What can hang from each mark:
k_43: k_863
k_605: k_34 k_384
k_616: k_550
k_193: k_550 k_681
k_384: k_605
k_863: k_43 k_550
k_733: k_550
k_747: k_43
k_681: k_193
k_126: k_733
k_34: k_550 k_605
k_550: k_34 k_146 k_193 k_261 k_616 k_863

Every row comes from one small tree of marks. Brackets hold a mark, then the marks that hang from it, in the order of their numbers. Every link used is in the known rows. Which tree was each row made from?
In the rows, 128 means zero.
Known rows:
{k_605 {k_34 {k_550 k_863}} k_384}: [115 115 128 126  84 131 126 142 170 145 111 146  86 113 177 114 115 161
 199 121 189 105 135 100 171 120 161 155 141  71 118]
{k_747 {k_43 {k_863 k_550}}}: [131 115 157 153  87 134 102 159  94 129 114  75 122  93 133 176 150 146
 143 123 104  83 107 124  39 135 117  76 144 107 143]
{k_34 {k_550 k_261 k_863} k_605}: [113 138  98 165  54 153  85  76 226 101 142  97 125 124 120 136 120 140
 157 163 181 113 163 101 219 158 178 152 148 151  80]
{k_681 {k_193 {k_550 k_34 k_616}}}: [148 126  77 124 149 147 144 144 153 171 145 116 131 158 113 123 123 107
 125 117 149 114 136  77  96 114  69 116 155  92 125]
{k_550 k_193 k_863}: [114 129 134 132 134 127 109 124 109 116  97 116 121 135 139 102 124 135
 113 146 152 129 144 136 176 121 208 126  99 141  90]
{k_616 {k_550 k_146 k_261}}: [123 111 133 132  88  93 105 138 108  99 138 139 139 142 100 112 129 101
 127 154 121 182 123 135 133 113 136 127 106 146 152]
{k_681 {k_193 {k_550 {k_34 k_605} k_616}}}: [155 134  59 127 123 158 136 130 184 174 157  81 122 154 118 137 132 114
 140 122 153  89 161  66 122 138  68 120 172  97 120]
{k_550 k_193}: [125 108 139 124 137 138  99 132  98 120 108  99 116 114 129 110 130 135
 130 130 137 117 131 134 157 120 159 134 104 108 112]
{k_193 k_550 k_681}: [168 108 119 129 100 166 113 128 185 199 100 129  98 102 117 148 151 124
 125 119  96 126 137  29 105  90 190 158 155  77 125]
{k_34 {k_550 k_616}}: [133 133 100 144 100 141 161 103 161 150 154 132 107 101 118 142 122 128
 155 131 163 121 112 107 106 134 137 147 151 102 106]
{k_605 k_34 k_384}: [121  95 162 103 105 139 118 174  98 142  93 107  95  96 169 113 131 162
 201 109 142  99 122 116 137 107 107 144 128  34 150]
{k_733 {k_550 k_34 k_146 k_193}}: [134 117 132 112 205 113 140 128  95 111 154 149 141 152 130 100 105 114
 105 116  88 135 123 215 114 136  79 136 107 153 132]
{k_126 {k_733 {k_550 k_146 k_261}}}: [ 96 121 159 144 142 108 101 114 118 112 160 128 147 108 112 127 134 125
 113 119 125 140  99 177 123 168 107 110 138 145 140]
{k_733 k_550}: [137  95 141 151 105 130 123 136 111 158 147  90 111  92 114 148 128 135
 168 114  80 110 113 157  86 129 150 125 182  76 135]
{k_43 {k_863 {k_550 k_34}}}: [146 124 139 125 150 126 117 156  79 111 103  91 129 125 125 171 147 143
 139 110 105 104 117 103  84 127  66  94 144 140 146]
{k_43 {k_863 {k_550 k_34 k_616}}}: [142 167 127 117 163 114 181 148  69 109 119 117 147 146 127 158 142 132
 126 114  91 109 119 110  73 129  56  92 130 162 148]
{k_616 {k_550 k_34 k_146 {k_863 k_43}}}: [150 142 114 124 113  85 123 151  87 126  96 170 139 168 137 135 112 104
  91 156 168 184 128 177 117 107 163 106 102 176 180]
{k_747 {k_43 {k_863 {k_550 k_146 k_616}}}}: [116 150 153 133 110 111 181 147  85 116 145 133 146 136 127 158 143 125
  97 137 102 120  88 159   4 138  86  72 120 154 142]
{k_193 {k_550 k_146 k_261}}: [126 115 130 134  85 140  78 125 175 112 131 135 146 159 108 116 140 102
 111 146 125 165 123 101 131 103 129 144 108 158 123]
{k_384 {k_605 {k_34 k_550}}}: [125 105 143 116  74 143 132 148 134 132 111 108  81  78 122 172 125 175
 212  87 171 129 125  83 152  97 106 163 169  97 116]
{k_863 {k_550 k_193}}: [134 116 146 125 101 128 109 141  91 127  98 101 146 147 130 118 127 126
 128 128  98 113 128 100 162 109 189 109 101 119 152]
{k_126 {k_733 {k_550 k_146 k_616 k_863}}}: [ 93 159 129 142 151  90 188 108 102 151 174 165 133 132 129 132 132 123
  89 126 143 147  99 178  77 163 161  94 150 166 124]
{k_126 {k_733 {k_550 {k_34 k_605} k_616}}}: [131 168  89 133 178 129 158 103 116 147 171  93 117  92 140 163 132 133
 141 105 128  76 136 153 108 190  68 119 160 137 153]
{k_193 k_550}: [150 103 117 145  79 154  74 137 162 165 116  95  98 112 117 147 150 118
 150 127 130 121 122  65 103 101 163 137 146 104 129]
{k_747 {k_43 {k_863 {k_550 k_261 k_616}}}}: [110 171 144 147 103 117 152 140 100  78 128 111 170 137 132 140 138 124
 120 142  83  97 123 143  82 144  92  78  99 163 143]
{k_605 k_34}: [109 104 151 119  92 141 113 146 105 133 105  86  99  92 136 127 139 157
 190  97 140 112 128 113 125 110 105 141 144  91 134]
{k_747 {k_43 k_863}}: [125 104 152 150 121 140  91 152 103 120 121  72  93  61 130 165 155 156
 151 126 141  85 109 159  35 146  87 101 146  95 103]
{k_733 {k_550 k_261}}: [121 111 145 154 106 128 108 126 127 110 143 100 145 112 109 123 122 129
 159 128  67 120 127 165 142 137 134 131 151 109 131]
{k_43 {k_863 {k_550 {k_193 k_681} k_261}}}: [126 155 166 117 148 112 138 139 117  93  75 137 164 148 123 114 148 143
  92 124  51 114 149  82 195 117 153 107  93 154 123]
{k_863 {k_550 k_616}}: [135 140 132 130  84 131 172 134  90 146 123 111 154 140 123 143 130 122
 135 132  92 122 113  92  96 108 163 109 134 112 164]
{k_43 {k_863 {k_550 k_146 k_193 k_261}}}: [101 141 173 121 135  91 116 148  92  55 111 132 174 184 118 104 141 131
  90 138  91 148 119 140 171 129 110  85  78 204 127]
{k_616 {k_550 k_34 k_146 k_863}}: [141 124 101 120 141  92 133 135  96 123 133 168 117 153 124 125 120 101
 108 150 153 180 136 141  98 114 139 126 111 170 146]
{k_747 {k_43 {k_863 {k_550 k_146}}}}: [123 110 169 139  93 122 115 155  94 122 131 106 131 116 128 168 146 138
 116 132 113 115  92 151  15 137  97  73 139 131 143]
{k_550 k_863}: [121 110 135 144 100 143 102 122 118 139 108 103 113 108 123 134 133 138
 136 146 156 131 126 118 123 118 192 125 148 107 103]
{k_126 {k_733 {k_550 k_34 k_193 k_616}}}: [120 176 104 118 240 104 168 120  76 123 148 142 136 121 152 113 119 122
 105  96 118  96 125 179 133 171  80 116  96 163 147]
{k_550 k_146}: [123  89 155 124 111 143 107 129 108 133 134 113 117 109 108 135 136 129
 123 142 151 150  97 143  77 116 129 133 143  98 120]
{k_126 {k_733 {k_550 k_193 k_616}}}: [105 164 125 136 184  95 168 120  84 144 150 127 126 109 140 117 131 131
 114 102 112 101 116 162 135 169 144 102 111 141 137]

Write each row's tree:
[143 152  82 119 143 107  90 127 122  70 119 105 137 155 134 101 115 109
 140 144 118 122 190 128 240 146 108 147  60 182 150] | {k_616 {k_550 {k_34 k_605} k_193 k_261}}
[176 162  84 104 173 159 178 117 166 176 114 169 124 133 132 133 137 105
 101 120  93 125 148  55  91  95 114 167 122 120 134] | {k_193 {k_550 k_34 k_616} k_681}
[127  97 138 118  86 141 118 154 163 152 117 125  80  90 167 121 120 163
 216 105 171  93 118  97 151 120 111 164 142  38 138] | {k_605 {k_34 k_550} k_384}
[140 134  98 117 119 111 101 121 133  82 149 122 138 153 111 124 124 101
 135 155 129 154 159 138 160 141  77 143 102 174 157] | {k_616 {k_550 {k_34 k_605} k_146 k_261}}
[113 102 154 142 139 113 114 121 104 160 163 116 112  87 118 152 140 137
 119 105 139 129  84 168  68 161 123 102 171 111 146] | {k_126 {k_733 {k_550 k_146}}}
[138 128 125 138 166 136 113 121 120  93 140 114 153 124 120 119 110 120
 150 124  73 118 137 182 141 140  71 144 137 129 141] | {k_733 {k_550 k_34 k_261}}
[115 174  75 145 103 131 166  81 193 127 147 131 117 147 144 117 116 131
 130 155 178 103 162 115 207 158 197 144 111 172  76] | {k_34 {k_550 k_193 k_616 k_863} k_605}
[ 99 127 150 134 110 130 105 108 132  85 125 147 157 156 113 101 127 120
 100 169 155 174 127 155 154 125 161 129 110 163  96] | {k_550 k_146 k_261 k_863}
[114 127 143 144 143 113 112 127 118  88 134 115 152 137 124  88 114 123
 138 125  63 116 141 181 194 139 145 131 103 140 122] | {k_733 {k_550 k_193 k_261}}
[123 136 108 154  79 140  73 118 185 113 104 128 139 158 122 115 137 108
 123 153 133 146 153  76 178 106 200 136 109 169 105] | {k_193 {k_550 k_261 k_863}}
[111 123 134 123  65 136 145 139 143 127 105 127  88  97 134 166 118 175
 196 105 185 141 138  84 175  98 158 157 167 130  97] | {k_384 {k_605 {k_34 {k_550 k_863}}}}
[117 123 143 104 105 131 135 149 124 112 102 123  91 104 137 140 116 171
 190  88 162 126 140  97 208  98 121 163 122 130 105] | {k_384 {k_605 {k_34 {k_550 k_193}}}}
[151 128 125 131 100 161 100 119 198 150  99 142 132 122 113 124 144 117
 117 135  88 136 150  43 161  93 177 160 125 109 121] | {k_193 {k_550 k_261} k_681}
[155 126 112 136  97 156 122 118 191 194  93 150 105 122 125 140 146 125
 107 136 112 136 150  34 124  91 239 148 150 111 105] | {k_193 {k_550 k_863} k_681}
[125 104 127 129 121 128 114 108 163 122 148 144 109 132 122 110 118 128
 118 135 177 146 112 142 146 133 140 147 110 137  97] | {k_34 {k_550 k_146 k_193}}
[121 127 155 114 194 109 151 116 117 170 142 166 121 101 132 119 137 137
  74 100 105 130 112 149 123 154 158 122 130 115 130] | {k_126 {k_733 {k_550 k_146 {k_193 k_681}}}}
[133 119 126 132 167 120 148 115 113 127 157 153 138 149 125 126 110 117
 109 132 108 151 124 202  84 133 115 130 155 157 121] | {k_733 {k_550 k_34 k_146 k_863}}
[110 136 138 130 198 119 105 109 111  92 161 141 155 122 123 125 121 117
 103 116 132 139 112 193 119 170  42 122 122 164 149] | {k_126 {k_733 {k_550 k_34 k_146 k_261}}}
[141 117 123 105 154 152 114 126 134 121 124 135 121 142 160 127 117 130
 125 166 173 120 142 153 134 141 117 144 119 105 119] | {k_550 {k_34 {k_605 k_384}} k_146 k_863}
[132 180 123 113 154 117 175 121  92 110 102 181 169 177 145 121 108 111
  67 161 173 171 117 204 107 116 125 111  96 185 142] | {k_550 k_34 k_146 k_616 {k_863 k_43}}
[114 122 139 145 166 110 105 130  95 145 138 100 110  91 138 129 134 144
 128  97 124  98 114 157 145 163 153 103 128 118 138] | {k_126 {k_733 {k_550 k_193}}}
[143 120  88 114 158 134 158 139 150 164 160 148 139 180 107 114 121  97
  94 125 157 144 120 103  72 114  48 115 149 117 122] | {k_681 {k_193 {k_550 k_34 k_146 k_616}}}
[130 126 109 120 140 151 115 102 139 113 136 112 125 140 129 138 125 127
 112 155 175 137 148 150 124 143 110 141 137 158 104] | {k_550 {k_34 k_605} k_146 k_863}
[118  88 123 139  83 137  78 139 188 135 145 117 147 168  93 105 130 108
 108 139 153 155 122  91 138 110 108 110 150 102 110] | {k_681 {k_193 {k_550 k_146 k_261}}}
[114 136 130 133 169 115 136 107 129  77 155 164 169 167 123 103 101 111
 103 146 100 161 140 210 138 140  99 131 121 186 120] | {k_733 {k_550 k_34 k_146 k_261 k_863}}
[133 136 126 126 139 146 123  90 199 115 113 162 133 122 125  93 115 133
 114 133 127 126 155  89 228 127 171 172  99 116  91] | {k_34 {k_550 {k_193 k_681} k_261}}
[115 147 126 149 147 111 164 120  94 163 160 114 117  83 127 153 138 132
 136 102 120 102  99 148  84 163 130 103 162 111 148] | {k_126 {k_733 {k_550 k_616}}}
[130 150 144  87 181 126 209 108 111 144 123 188 142 145 125  91 127 119
  60 140 102 154 127 136 122 110 154 147  86 129 107] | {k_550 k_146 {k_193 k_681} k_616}
[119 153 117 118 212 104 180 114  86 139 178 159 136 119 131 139 125 113
  98 105 133 131  97 191  56 167  46 112 137 155 153] | {k_126 {k_733 {k_550 k_34 k_146 k_616}}}
[139 123 114 114 145  97 110 134 100  80 136 155 146 157 113 106 117  93
 116 149 126 178 138 149 135 118  75 140  87 168 160] | {k_616 {k_550 k_34 k_146 k_261}}
[123 143 149 128  41 125 132 149 134 133  69 132 108 116 147 172 109 180
 177 109 201 146 131 121 191  90 182 134 154 139 131] | {k_384 {k_605 {k_34 {k_550 {k_863 k_43}}}}}
[118  94 149 107  94 130 133 149 161 142 136 156  90 114 160 114 115 153
 185 113 179 125 102 124 126 123  89 160 136  63 135] | {k_605 {k_34 {k_550 k_146}} k_384}
[148 125 150 108 122 141 145 132 113 159  85 133 145 134 132 118 131 133
 104 121  69 115 142  64 165  98 215 129 110  93 150] | {k_863 {k_550 {k_193 k_681}}}
[182 121 102 112 157 173 112 125 173 177 101 145 108 113 127 143 143 117
 118 115 103 122 149  47 103  94 129 170 137  99 134] | {k_193 {k_550 k_34} k_681}
[149 125 120 110 150 168  81 129 141  88 110  97 137 122 155 116 115 134
 164 155 139  88 159 133 195 142  74 159 104  80 138] | {k_550 {k_34 {k_605 k_384}} k_261}
[125 130 147 122 163 108 182 114 134 158 133 189 136 148 129  99 116 130
  73 132  68 152 140 168 140 122 214 132 131 138 101] | {k_733 {k_550 k_146 {k_193 k_681} k_863}}
[112 128 111 130 101 126 142 132 175 135 162 144 165 189  93  96 124  98
  96 141 139 159 124  98 129 116  97 106 133 125 111] | {k_681 {k_193 {k_550 k_146 k_261 k_616}}}
